Each row comes from the steps of one walk. Every step used is in the known rows, and no mark comes twice. Write the walk behind each row, first mark first.
In the rows, 128 means zero.
Known rows:
natan > pareg > numos > lupi > fafa: [118 157  66 150 114 156  88  94 191 175 140 122 122 103 102 134 122  74
 135 101 163 177]
tozore > natan > lupi: [116 148 124 143 105 137 121 132  82 148 148 115 138  93 139 103 157 118
 127 148 133 132]
numos > pareg: [124 138 141 118 142 150 111 122 150 120 122 116 135 126 111 139 119 152
 146 199  88 120]
tozore > natan > lupi > fafa > pareg > numos: [108 134  62 156 122 169 131 136 119 168 127 120 119  63 120 125 167 116
 109 196 142 148]
fafa > pareg > natan > lupi > numos: [113 140 123 140  75 209 145 175 141 149 125 123 119 131 127 112 158 115
 130 194 147  24]
tozore > natan > telu: [113 140 130 109 114 136 130 106  80 144  41 131 140 109 128 151 164 105
  88 132 134 126]
telu > natan > pareg > numos > lupi > fafa: [135 168  73 145  92 137 112  90 206 183 159 107 119 111 117 213 127  88
 135 102 150 184]
tozore > natan: [108 122 125 111 132 137 136 116  70 138 122 113 134 101 122 145 142 131
 124 136 119 122]
numos > lupi > fafa > pareg > natan > tozore: [124 140  63 158  57 190 118 142 123 155 123 116 101 180 117 108 144  95
 115 141 152  88]
lupi > natan > tozore: [126 140 120 144 128 129 158 130  21 160 146 123 120 141 135  87 145 123
 125 148 134 136]
natan > lupi > fafa: [133 133  48 150  78 142  96  99 133 151 159 132 140 131 134  84 141 131
 117 140 129 128]
lupi > numos > pareg > natan > telu: [105 143 143  90  89 194 135  98 141 140  35 128 148 152 103 149 134 145
 111 213 101  33]
lupi > natan: [117 114 119 116 141 134 155 111  49 133 125 121 119 128 127 125 125 143
 124 140 114 126]
natan > lupi > numos: [118 143 105 144 114 154 123 127 129 143 149 128 143 100 131  81 141 126
 148 135 137  65]
fafa > pareg > numos > lupi > natan: [109 126 131 155 179 148 165 153 113 120  89 109  86  83 114 140 117 110
 138 133 138 152]
telu > natan > lupi > fafa > pareg: [148 146  55 150  69 157 125 140 165 153 154 117 114 132 146 188 170 128
 117 178 124 111]
lupi > numos > pareg > natan: [100 123 139  92 109 196 143 107 130 135 114 112 142 144  97 145 113 170
 146 217  85  27]
pareg > natan > tozore: [130 154 149 147  69 146 151 146  96 164 149 127 123 179 138  98 141 116
 112 156 150 119]
pareg > numos: [124 135 147 145 156 113 152 132 158 140 126 132 123  94 123 129 117 128
 125 138 142 178]
tozore > natan > lupi > fafa > pareg: [111 126  44 138  94 183 107 134  90 157 130 118 124  96 123 123 178 114
 112 187 128  98]
fafa > pareg > numos > lupi: [122 141 140 168 166 143 137 169 189 117  95 117  94  84 115 142 119  93
 142 120 152 157]

Which walk is each row?
[120 115  43 138 119 171  97 124 155 119 101 117 106 128 107 138 132 110
 132 113 129  96] => numos > lupi > fafa > pareg
[152 168 134 155  81 110 137 139 154 143 173 114 127 130 160 166 145 132
 132 139 129 145] => telu > natan > lupi
[152 167 134 151  95 107 156 142 117 160 168 117 125 150 151 169 152 126
 130 138 136 142] => telu > natan > tozore
[139 189 150 157 113 123 130 135 214 169 152 104 111 100 128 214 125  73
 150  99 164 193] => telu > natan > pareg > numos > lupi
[106 124 118 102 157 176 123 108 134 125 116 117 147 106  96 135 120 163
 163 197  83  46] => lupi > numos > pareg
[112 140 126 135  67 175 143 129 123 153 148 123 137 137 131  90 135 133
 132 157 141  47] => pareg > natan > lupi > numos
[114 146 137 147 150 112 153  96 109 132  33 128 113  96 120 125 117 101
 106  87 145 182] => pareg > numos > lupi > natan > telu
[132 154 112 139  94 135 149 123 143 151 168 113 140 108 144 162 146 142
 149 137 125  72] => telu > natan > lupi > numos
[131 155 147 153  79 179 153 193 111 159 125 127 103 173 134 118 165  97
 111 195 160  94] => fafa > pareg > natan > tozore
[119 154 132 184 165 144 167 170  86 147 112 111  87  95 123 101 139  91
 139 139 159 163] => fafa > pareg > numos > lupi > natan > tozore
[ 99 150  62 133 117 164  95  82 132 187 135 109 128  74  96 151 138  76
 130 109 156 170] => tozore > natan > pareg > numos > lupi > fafa
[141 182 157 141 110 128 148 139 195 188 162 117 119 102 133 225 147  88
 128 155 158 193] => telu > natan > pareg > numos
[114 146 135 153 161 146 158 143 123 127  10 127  95  89 119 144 138  83
 104 127 149 158] => fafa > pareg > numos > lupi > natan > telu
[119 138 162 107  97 172 132 122 142 129 121 112 131 163 115 148 112 160
 131 221  91 101] => numos > pareg > natan
[128 140  66 174 117 161 123 147 180 157 131 134 114  91 126 109 154 109
 113 188 149 152] => natan > lupi > fafa > pareg > numos
[116 112  64 129  70 194 117 125 150 129 100 113 101 165 108 148 125 116
 115 134 131  79] => numos > lupi > fafa > pareg > natan
[ 97 137 101 127 119 163 129 115  69 153 143 113 148  72 124  98 156 131
 144 146 127  58] => tozore > natan > lupi > numos
[123 143  83 131  47 185 101  93 148 152 153 115 141 166 118 104 125 162
 120 231  91 101] => numos > pareg > natan > lupi > fafa
[113 153 117 134 129 174 105 120 149 135 143 118 149  99 114  92 132 153
 167 209  95  56] => natan > lupi > numos > pareg
[145 153  72 168  96 143 148 143 192 165 152 120 110  99 140 188 159 126
 113 188 137 160] => telu > natan > lupi > fafa > pareg > numos
[129 163 124 129 108 157 132 118 161 141 161 103 147 108 130 172 137 168
 168 208  82  60] => telu > natan > lupi > numos > pareg
[118 121  63 152 134 123 117  80 168 135 122 122 122 100 105 119  98 128
 130  85 133 168] => pareg > numos > lupi > fafa
[123 158 166 107  76 170 125 113 152 135  40 129 138 172 118 155 134 132
  95 214 104 105] => numos > pareg > natan > telu
[126 133  69 141  31 165 116  99 130 160 157 128 133 168 135  93 136 136
 101 161 132 111] => pareg > natan > lupi > fafa
[120 147 122 114 118 165 126 126  72 174 141 121 121 129 121 139 151  87
 129 157 143 138] => lupi > natan > pareg
[109 127 135 149 169 116 162 108  98 125 114 108 106  89 118 117  93 131
 141  92 131 176] => pareg > numos > lupi > natan
